Each row was made from one path, in order. Every step used is in the known rows, and no mark comes twice. Write each row's path.
Known rows
X B: [ -3.4 -18.2  10.3  -2.3 -22.4   2.7 -62.9   7.3  20.4  -1.0  37.3  51.5
   4.8  16.4 -10.8  -2.4 -15.2 -21.4  17.2]
K B U: [  3.5 -11.0  24.6  -1.8 -16.6  22.3 -85.5   0.2  17.2   4.5  30.6  36.5
  11.8   9.8  -2.0  -3.3  -3.0  14.9   8.4]
F R S M X B K: [ -3.4 -26.8   9.2   0.4 -24.6  19.3   9.5  14.4  27.0   5.5   1.5  44.0
   0.2  -1.4  10.9  -2.3  -7.5 -18.2   8.6]
F R S M X B: [ -5.9 -19.0   3.8 -10.9 -23.5 -11.3   4.5  19.5  23.3  12.0 -10.0  45.9
   6.0   4.9  -9.3  -0.7 -12.9 -19.5  12.4]
S M F R: [-12.8 -18.0  24.1  -0.2 -22.3 -23.9  -2.7  32.4  22.3  27.2   8.0  37.7
 -12.9   8.9   0.6  17.4 -11.3 -24.6   3.7]
X M: [-12.5 -27.9  37.5   3.3 -21.1  -7.7 -51.7  12.6  25.5   3.8  11.6  51.2
 -12.1  15.1  -4.0   1.4 -12.7 -37.6  11.1]
B F R: [  3.6 -18.5  20.2   6.7 -22.9  -5.6 -27.2  24.0  10.0  22.0  36.2  47.0
 -21.3  20.0  -2.2  12.8  -9.7 -17.3   2.1]
F R S: [  7.7 -17.6  18.9   1.3 -14.0 -19.3  -8.0   6.2  21.6  15.9  -5.7  47.2
  -9.1   9.2   2.5  11.3 -12.1 -11.9  -1.0]
S M: [-26.9 -22.1  24.0  -5.9 -18.0  -0.5 -41.4  26.7  14.7  23.0   3.9  45.6
  -6.0   3.9   3.0   6.4  -6.1   3.1   8.9]
K B F: [  2.5 -20.7  13.8   2.4 -17.0  12.9 -56.9   2.5  16.3  16.2  21.3  51.0
  -6.7  31.1  -3.1   0.5 -12.2  16.5  13.9]
R U: [ -5.9 -10.7  26.8  -2.4 -11.3  21.1 -67.6 -18.2 -10.2  11.8  21.9  41.8
 -14.1  17.0   1.3   4.3 -10.9   2.3  14.8]
S M X B: [-11.5 -20.0   3.2 -10.4 -24.7  -2.3 -14.5  16.6  19.5   6.6  -0.5  44.5
   5.5   6.1  -9.2  -5.3 -10.6 -16.3  18.0]
M X B F: [  3.2 -25.7   1.8  -4.4 -20.7  15.3  -7.2   2.0   4.9   4.9  15.7  49.6
  -6.8  23.7  -1.5   0.8 -15.9  -7.5  16.3]
X M F R: [ -5.6 -21.3  30.0   4.5 -23.7 -27.6  -8.2  26.0  27.8  17.2  12.3  39.4
 -16.0  14.7  -2.6  14.7 -14.1 -44.6   4.5]
S M X: [-15.8 -21.9   9.7  -7.6 -22.9  -1.9   8.6  17.9  11.2  17.3 -28.9  34.6
  -8.2  -1.6   3.5  -4.2   0.9  -2.3  13.9]
B S M: [-23.7 -20.6  17.4   1.8 -21.3  17.0 -33.3  21.2  23.0  10.0  -9.7  48.7
  -4.5   8.6   9.4   5.1  -3.0   3.4   4.2]
R S: [  4.3 -22.1  15.6  -0.7 -10.4  -5.5 -17.6  -8.5  19.0   5.5 -13.9  47.9
  -4.2   9.7   7.1   6.2 -13.0  -1.1   5.6]

Write each row's path
[  6.3 -20.1  17.4  -0.4 -12.7 -23.9  15.8   2.5  24.8  15.1 -18.9  42.8
  -8.0  10.6   6.5  15.8 -16.8 -16.6   0.6]
M F R S
[-18.9 -26.0  17.3  -9.7 -11.4 -13.3  22.0   6.5  23.0  15.5 -33.0  37.0
  -2.0   8.5  13.3  16.2 -18.4  -5.6  10.8]
R S M F
[  3.9 -23.0  24.4  -1.1 -13.4 -27.7  18.6   6.7  29.4  13.9 -22.5  44.6
  -8.2  11.5   4.5  17.0 -18.5 -25.7   0.2]
X M F R S
[  2.1 -17.3  -3.1   9.1 -28.3  25.3 -23.8  -1.8  31.1 -16.0  -6.6  48.0
   0.4  17.7   2.0  -8.1  -4.0 -18.6  10.8]
M X B S
[ 12.1 -21.4   9.4  -3.2 -15.4 -13.1  23.2   5.6  17.7  15.1 -16.6  48.7
  -6.8  13.0   1.6  11.2 -16.3 -12.5   1.2]
M X B F R S
[-15.0 -23.2  18.9 -10.2 -14.5 -11.8   6.3  27.6  18.3  28.3 -13.2  52.1
  -0.8   7.5   2.3  16.6 -15.9   0.7   0.9]
X B F R S M
[-10.5 -16.8  17.9   1.5 -24.9 -16.2   1.2  30.7  28.7  18.2   4.6  40.9
  -7.2  12.6  -0.3  15.7 -12.6 -28.6   3.2]
X B S M F R
[ -9.1 -28.1   9.1   0.5 -25.7  30.1  -9.6  10.3  23.7   0.8  11.9  43.1
   0.5  -0.2  10.6  -7.4  -5.0 -15.3  14.0]
S M X B K
[ -9.4  -8.3  24.1  -3.0 -16.1   8.6 -21.9  -0.5   2.4  17.4   7.2  39.6
  -9.6  17.5  -0.2  14.7 -16.2 -13.2   7.5]
X B S M F R U
[ -4.0 -26.9   3.1  -8.5 -20.5  13.9  -0.5   9.4   5.0   9.8   8.0  49.6
  -5.1  20.6  -0.8   3.3 -15.5  -3.7  15.3]
S M X B F
[-11.1 -23.3   7.4  -9.5 -18.1  -6.2  27.7  12.1  13.6  17.1 -46.9  36.5
  -5.9  -3.1   7.1  -1.1  -2.4   1.6  10.7]
R S M X
[ -4.2 -11.0  21.2  -7.3 -15.8  11.4 -16.9   2.5 -12.6  26.6  13.6  42.9
 -14.6  17.8  -3.9  11.8 -14.8  -4.2   9.0]
S M X B F R U
[-11.5 -17.2  20.5   3.6 -23.8 -15.5  -0.2  29.5  28.0  21.0   2.0  38.8
 -12.0  11.3   3.7  16.1  -9.5 -23.9   1.2]
B S M F R
[-23.5 -19.9  13.5  -1.2 -22.8  15.8 -33.5  23.5  27.8   7.6  -3.2  51.6
   3.1  10.6   3.3   3.7  -7.4  -4.5   6.6]
X B S M
[-14.3 -20.3  21.9  -8.4 -13.6 -13.5  -5.2  27.9  23.0  33.1 -18.7  49.7
  -1.1   8.8   2.1  13.9 -13.2  12.5   1.0]
K B F R S M
[ -1.5 -19.0  12.9  -2.0 -25.3  -8.5  -2.2  32.1  12.2  24.8  21.8  47.6
 -11.9  15.7  -6.8  10.8 -12.2 -20.6   4.4]
S M X B F R
[ -1.0 -27.7   2.4 -10.1 -17.3  10.9  14.6   5.0   6.8  10.7  -5.8  51.8
  -2.8  19.8   1.3   5.5 -18.1  -1.4  13.0]
R S M X B F
